What can hang from each mark:
z911: z79
z203: z29
z413: z29 z191 z623 z911
z79: z911
z623: z413 z538
z538: z623 z911
z29: z50 z203 z413
z191: z413

Every row comes from one small tree of marks. Brackets hold a mark, then the marks that hang from it, in the order of their numbers. Every link used is in the known rows. Which tree was each row made from?
Known rows:
{z538 z623 z911}: [-0.50  3.40 -3.65  2.08 -1.72 -0.56 -1.49 -4.21 -1.24 -1.15  1.44  0.67
 -1.97  1.27 -3.08  1.87 -0.79  0.27  0.21 -0.20 -2.52  0.10  0.29 -0.58
 -1.95 -1.23 -0.06 -0.57]
{z911 z79}: [-1.05  0.78 -1.06  2.22  1.21  0.36  0.07 -1.36 -0.02 -1.08  2.21  0.97
 -1.39  1.51  0.07  1.81 -2.24  2.12 -3.17 -1.37 -1.19 -0.42  1.20  0.02
 -1.15 -0.87  1.50 -3.77]
{z538 z623 {z911 z79}}: [-1.29  4.03 -3.78  2.41 -1.65  0.01 -0.11 -2.42 -1.15 -1.66  2.48  0.46
 -1.53  1.62 -2.58  2.11 -0.41  1.71 -0.07 -0.63 -2.94 -0.73  0.52 -0.86
 -2.55 -1.42  0.59 -2.16]
{z413 {z623 z538}}: [ 0.39  2.17 -2.12  1.21  1.30 -0.06 -1.69 -4.53  0.04 -0.91  0.24  1.09
 -0.06  0.83  0.05  0.36 -2.03  0.68  0.97 -0.77 -0.84  1.13  1.45 -0.28
  0.58 -0.22  0.91 -0.16]
{z623 {z413 {z29 z50 z203} z191 z911} z538}: [ 0.64 -2.48 -0.42 -2.38  1.60 -1.23 -1.20 -4.33  0.95  0.12  0.22 -1.29
  1.17 -0.14  0.46  0.25 -0.34  0.07  0.67 -0.12  1.11  1.30  0.42  3.38
  2.69 -0.34 -0.50 -0.15]
{z538 z911}: [-1.44  1.28 -1.23  2.01 -1.03 -0.83 -1.07 -3.94 -0.59 -0.47  1.05  0.00
 -2.33  1.20 -2.05  2.86 -1.99  0.41 -1.36 -0.43 -2.01  0.05 -0.14  0.28
 -1.11 -1.54  0.11 -2.19]
{z623 {z413 {z29 z50} z191} {z538 {z911 z79}}}: [-0.62 -0.74 -0.53 -1.75  1.40 -2.82 -0.52 -3.24 -0.46 -1.67  1.38 -0.04
  0.12  0.32  0.05  1.46  0.66  1.25  0.41 -1.45  0.76  0.58 -1.48  2.68
  0.33 -1.74  0.64 -1.81]
{z623 z413 {z538 z911}}: [-1.14  0.98 -1.54 -0.23  0.53 -1.46 -1.56 -6.35  0.96 -2.23  1.57  1.51
 -1.66  1.59 -2.63  2.68 -1.05 -0.54 -0.35 -0.29 -0.33  2.14 -2.15  2.98
  0.73 -0.84  0.60 -0.91]
{z413 z191 z911}: [-0.77 -1.77  0.56 -0.52 -1.06  0.49 -2.60 -0.71 -0.12  1.72  2.14 -2.69
 -2.59  0.59  0.66  1.12 -2.57  1.36 -1.71  0.75 -1.06  0.28  1.04  0.67
 -0.23 -1.87  0.87 -2.82]
{z79 z911}: [-1.12 -0.52 -1.48  1.71 -0.63  0.84 -2.97 -2.90  0.25  0.65  1.04  0.34
 -2.05  0.65 -1.81  1.13 -3.49  0.13 -2.45  0.48 -0.63 -0.16  0.19  0.51
 -0.07 -0.68  1.40 -2.86]
{z203 {z29 z50 {z413 z191 z623 {z911 z79}}}}: [ 1.64 -0.87 -2.75 -1.69 -2.77  0.05 -0.60  1.79 -1.07  0.55  1.91 -2.08
  0.34  1.13  1.44 -0.49 -0.39  2.89 -1.65  1.47 -1.55 -0.03  6.11  0.48
 -1.20  0.08  0.99  0.37]
{z203 {z29 z50 {z413 z911}}}: [ 1.49 -1.55 -2.54 -0.25 -1.86 -0.99 -0.72 -0.91 -0.39 -0.39  0.87 -0.49
 -0.91  2.34 -1.46  0.84 -1.59 -0.11 -3.08  1.90 -1.42  0.88  4.30  1.91
 -1.69  0.62  0.63  0.88]
{z538 {z623 {z413 {z29 z50}}} {z911 z79}}: [-0.78  1.85 -4.03  0.33 -0.63 -1.51 -0.04 -2.76 -1.83 -1.68  2.08  1.76
  0.50  1.10 -2.55  1.21  1.06  1.44  0.92 -0.53 -1.16 -0.47  0.51  0.64
 -1.90 -1.91  0.03 -1.01]
{z203 {z29 z50 z413}}: [ 2.28 -0.91 -2.55  0.67  0.11 -1.64 -0.39 -2.19 -0.31 -1.10  0.43  1.32
 -1.07  2.03 -1.11  1.34 -1.44 -0.23 -4.44  0.34 -0.63  1.34  4.21  1.73
 -1.46  1.20  0.55  1.13]
{z623 {z413 {z29 z203} z191} {z538 z911}}: [-1.33  1.03  0.06 -1.41  1.53 -1.28 -0.64 -6.91  0.99 -0.47  1.04 -0.86
  0.83 -0.87 -0.15  1.50  0.38  0.36  0.19 -1.58  0.16  2.00 -0.54  3.58
  2.57 -1.30 -0.25  0.06]
{z623 {z413 z29}}: [-1.66 -0.35 -0.15 -0.31  2.33 -0.45 -1.23 -4.47 -0.14 -0.58  2.04  2.60
  0.08  0.10 -0.41  0.98 -1.21  0.21 -2.47 -0.40  0.55  1.65  1.28  2.40
  0.62 -2.06  1.23 -0.96]
{z413 z29 z191 z623 {z911 z79}}: [-2.11  0.31  0.19 -1.10 -1.35  1.47 -1.06  1.21 -2.07  2.12  2.65 -3.01
  1.72 -0.97  2.85 -1.55 -0.74  4.07  1.70  0.29 -1.46 -0.67  4.00 -0.54
 -0.41 -3.10  1.63 -2.52]
{z29 z50 {z413 z191 {z623 z538} {z911 z79}}}: [ 1.60 -2.39 -2.41 -2.26 -1.23 -0.81 -2.27  0.26  0.00 -0.24  1.69 -1.24
 -0.09  1.44  1.10 -1.27 -1.23  2.25  0.81  1.26  0.08 -0.22  3.41  0.15
  0.63  0.10  0.75 -1.00]
{z191 {z413 {z29 z50 z203} z623 z911}}: [-0.42 -0.59 -2.40  1.24 -1.17 -0.11 -1.08 -2.08 -0.39  0.33  2.12 -0.07
  3.21  1.32  1.26 -0.24 -1.98  0.35  2.01  0.55 -0.83 -0.44  5.24 -0.15
  0.71  0.02 -0.01 -0.41]

Write each row's tree:
[-2.77  2.74 -1.71  1.74 -0.27 -1.00 -0.50 -3.32 -0.38 -2.35  3.84  1.36
  2.12  1.52  0.92  0.58 -0.88  1.32  2.61 -0.88 -0.94  0.74  2.34  0.97
 -0.96 -0.94  2.16 -1.76] | {z191 {z413 z29 {z623 {z538 {z911 z79}}}}}
[ 2.30  0.40 -1.26 -0.12  2.61 -1.29 -0.68 -4.42 -0.60  0.92 -1.66 -1.05
  2.88 -1.37  2.51 -1.06 -0.06  1.03  1.94 -2.53  0.44 -0.07  2.78 -0.08
  2.41  0.08 -1.10  1.05] | {z413 {z29 z50 z203} z191 {z623 z538}}
[ 0.35 -0.62 -1.23 -0.61 -0.91  0.82  0.28  0.62 -1.58  2.48  0.38 -3.60
  2.96 -0.82  2.73 -1.30 -0.24  3.78  1.81 -0.69 -1.19 -2.32  4.48 -1.08
  1.26 -1.22 -0.52 -1.67] | {z413 {z29 z50 z203} z191 z623 {z911 z79}}
[ 0.68 -3.03 -2.31 -0.20 -1.40 -0.63 -1.09  0.41 -0.10 -0.83  2.17  0.48
 -1.05  2.96 -1.30  0.48 -2.13  1.30 -2.46  1.78 -0.58 -0.85  2.82  0.72
 -0.78 -0.07  0.85 -2.46] | {z29 z50 {z413 {z911 z79}}}
[-1.70  0.93 -0.84  1.67  0.65 -0.43 -1.72 -3.02 -0.77 -0.55  3.73  2.16
  1.67  0.84  1.92  0.11 -2.03  0.50  0.11 -0.46 -0.22  1.12  4.41  0.15
 -0.49 -1.11  1.64 -0.72] | {z191 {z413 z29 z623}}
[-0.65 -0.70  1.00 -2.02  3.43 -1.59 -1.82 -5.07  0.64 -0.91  1.91  1.06
 -0.09 -0.37  1.26  0.63 -0.66  0.07 -1.15 -1.28  1.49  2.89 -0.46  3.52
  1.47 -1.61  1.47 -0.35] | {z623 {z413 z29 z191} z538}
[ 0.56 -2.38  0.14 -0.33  0.02 -0.78 -0.68 -1.44 -0.80  2.26 -0.29 -3.06
  0.99 -0.59  1.35 -0.09 -1.05  0.94 -0.18 -0.32 -0.51 -0.86  2.60  0.90
  1.17 -1.10 -1.13 -1.19] | {z413 {z29 z50 z203} z191 z911}
[-1.28  1.19 -1.74 -1.42 -0.08  1.12 -0.44 -2.31 -0.44  0.49  3.34 -0.89
  1.42  0.05  0.31 -0.10  0.33  2.22 -0.30  0.14 -1.03  0.36  2.92  1.13
  0.60 -1.73  0.38 -0.69] | {z538 {z623 {z413 {z29 z203} z191 {z911 z79}}}}
[-0.95  0.46 -0.09 -0.77 -1.18  1.75 -0.96 -2.05 -1.03  3.13  0.89 -3.45
  2.49 -1.67  2.54 -1.45 -0.85  2.44  1.64  0.00 -1.58 -0.11  4.85 -0.25
  1.88 -2.01 -0.29 -0.11] | {z413 {z29 z203} z191 z623 z911}
[ 1.75  1.58 -2.61  1.45  2.50 -0.91  0.16 -5.44 -0.52 -0.45 -2.14  0.71
  3.32 -0.46  0.61 -0.92 -0.60  0.32  2.51 -2.18 -0.16 -0.02  2.83 -0.05
  1.92  0.50 -0.93  1.21] | {z413 {z29 z50 z203} {z623 z538}}
[-2.06  1.54 -2.54 -0.34 -0.49  0.83 -0.87 -2.00 -1.02 -0.87  3.54  1.13
  0.87  0.96 -1.31 -0.06 -0.17  1.43  0.33  1.04 -1.12  0.66  2.15  1.47
 -1.37 -2.20  1.52 -1.12] | {z538 {z623 {z413 z29 {z911 z79}}}}
[-0.51 -1.33 -0.47 -1.12 -1.34  1.42 -0.69 -1.14  1.30  0.77  3.55 -2.21
 -0.30  0.96  1.11  0.48 -1.84  2.61 -3.87  0.77 -0.90  0.05  4.28  1.21
  1.76  0.14 -0.04 -2.27] | {z29 z203 {z413 z191 {z911 z79}}}
[ 3.24 -1.92 -2.66 -0.89  0.35 -0.56 -1.80 -2.92  0.37  1.08  0.34 -0.12
  0.70  0.01  1.81 -0.35 -1.26  1.59 -2.36 -0.42  0.14 -0.31  5.26 -0.81
  3.06  1.33 -1.67  0.93] | {z29 z50 z203 {z413 z191 z623}}
[-1.32  0.24 -2.08  0.99 -1.31  0.23 -2.73 -2.66  0.71 -1.48  3.65  0.50
  0.14  2.49  0.39  0.50 -3.08  0.18  2.25  1.34 -1.06  1.40  2.50  0.86
 -0.15  0.01  2.01 -1.03] | {z191 {z413 {z623 z538} z911}}
[-2.23  0.80  0.36 -1.60  1.24 -1.56 -0.62 -3.89  0.04 -1.66  2.78 -0.35
 -0.12  0.01  0.26  1.39  0.65  1.66  0.04 -1.32  0.31  1.68 -1.30  3.28
  0.51 -2.31  1.47 -1.95] | {z623 {z413 z29 z191} {z538 {z911 z79}}}
[-0.27  0.11  1.28  0.71  2.33 -0.36 -0.25 -3.78 -0.30  1.70  0.72 -1.13
  0.71 -1.50  2.02  0.50 -1.17  1.11 -2.54 -1.99 -0.29  0.61  2.45  0.86
  1.65 -1.13 -0.26 -0.93] | {z413 {z29 z203} z191}
[-1.83  1.41 -0.07 -1.26  1.36 -1.05  0.66 -5.16  0.84 -1.00  2.03 -1.02
  1.26 -0.50  0.41  1.52  0.59  1.79 -0.06 -2.20 -0.04  1.24 -0.35  3.18
  2.02 -1.33  0.25 -1.38] | {z623 {z413 {z29 z203} z191} {z538 {z911 z79}}}
[-1.52  2.81 -0.30 -0.39  0.03 -0.43 -0.64 -2.54 -1.38  0.06  1.38 -1.95
  1.41 -1.12  1.79 -0.68  0.29  2.87  2.91 -1.83 -0.98  0.24  1.24  0.27
 -0.01 -2.43  1.11 -1.13] | {z413 z29 z191 {z623 {z538 {z911 z79}}}}
[ 2.55 -1.90 -2.67  0.80  1.31 -1.31 -0.49 -4.48  0.99 -0.78 -0.14  1.71
 -0.31  1.60 -1.14  1.24 -2.18 -0.31 -3.96 -0.32  0.14 -0.01  3.61  0.58
  1.84  1.76 -1.33  0.16] | {z29 z50 z203 z413}
[ 0.30  0.38 -1.39 -1.80 -3.04  1.03 -1.74 -0.49 -0.80  1.20  2.70 -2.29
 -0.14  0.40  1.18 -0.27 -0.90  1.84 -1.95  1.96 -1.81  1.53  6.21  1.19
 -0.46 -0.52  1.37  1.30] | {z203 {z29 {z413 z191 z623 z911}}}
[-0.44 -2.74  0.11 -1.84 -1.61  0.10 -3.12 -1.10  0.30  0.75  3.42 -1.39
 -2.22  1.27  0.49  0.26 -2.50  1.01 -3.18  2.07 -0.32  1.25  2.92  1.57
  0.46 -1.32  1.04 -1.57] | {z29 {z413 z191 z911}}
[ 1.82 -0.39 -1.04  0.02  1.67 -0.56 -0.67 -2.65 -1.56  2.14 -1.01 -1.15
  2.42 -1.69  2.78 -0.68 -0.44  2.01  0.44 -2.28 -0.13 -0.88  4.00 -1.20
  1.96 -0.69 -1.39  0.53] | {z413 {z29 z50 z203} z191 z623}
[ 2.49  0.55 -2.97 -1.12 -1.82 -2.21 -1.22 -2.40 -0.70 -0.67  0.21 -1.23
 -0.22  0.64 -0.01  0.59  0.16  0.77 -0.45  0.16 -1.15  1.37  3.48  1.12
 -0.52  0.79  0.08  2.44] | {z203 {z29 z50 {z413 z191 {z623 {z538 z911}}}}}
[ 0.30 -1.09 -0.18 -1.73  2.62 -1.27 -2.55 -4.93  1.45 -1.24  2.04  0.87
 -1.99  0.69  0.74  1.62 -1.43  0.17 -2.32 -0.96  0.97  2.53 -1.17  2.85
  1.70 -0.67  1.22 -0.89] | {z623 {z413 z191} z538}
[-1.24 -2.70  0.19 -2.29 -0.58  0.44 -2.97 -1.77  0.41  1.06  3.39 -1.17
 -2.22  0.69  0.40  1.58 -2.08  1.23 -2.53  1.27 -0.17  1.30  0.94  2.00
  0.73 -1.89  1.01 -2.14] | {z623 {z413 z191 z911}}
[ 2.94 -2.15 -2.61 -2.06 -1.09 -0.31 -2.06 -2.96  0.99  0.72 -0.02 -1.97
  1.03  0.78  0.92 -0.93 -1.35  0.97  0.63  0.94 -0.14  0.19  4.17  0.36
  3.06  1.34 -1.37  0.98] | {z29 z50 z203 {z413 z191 {z623 z538} z911}}
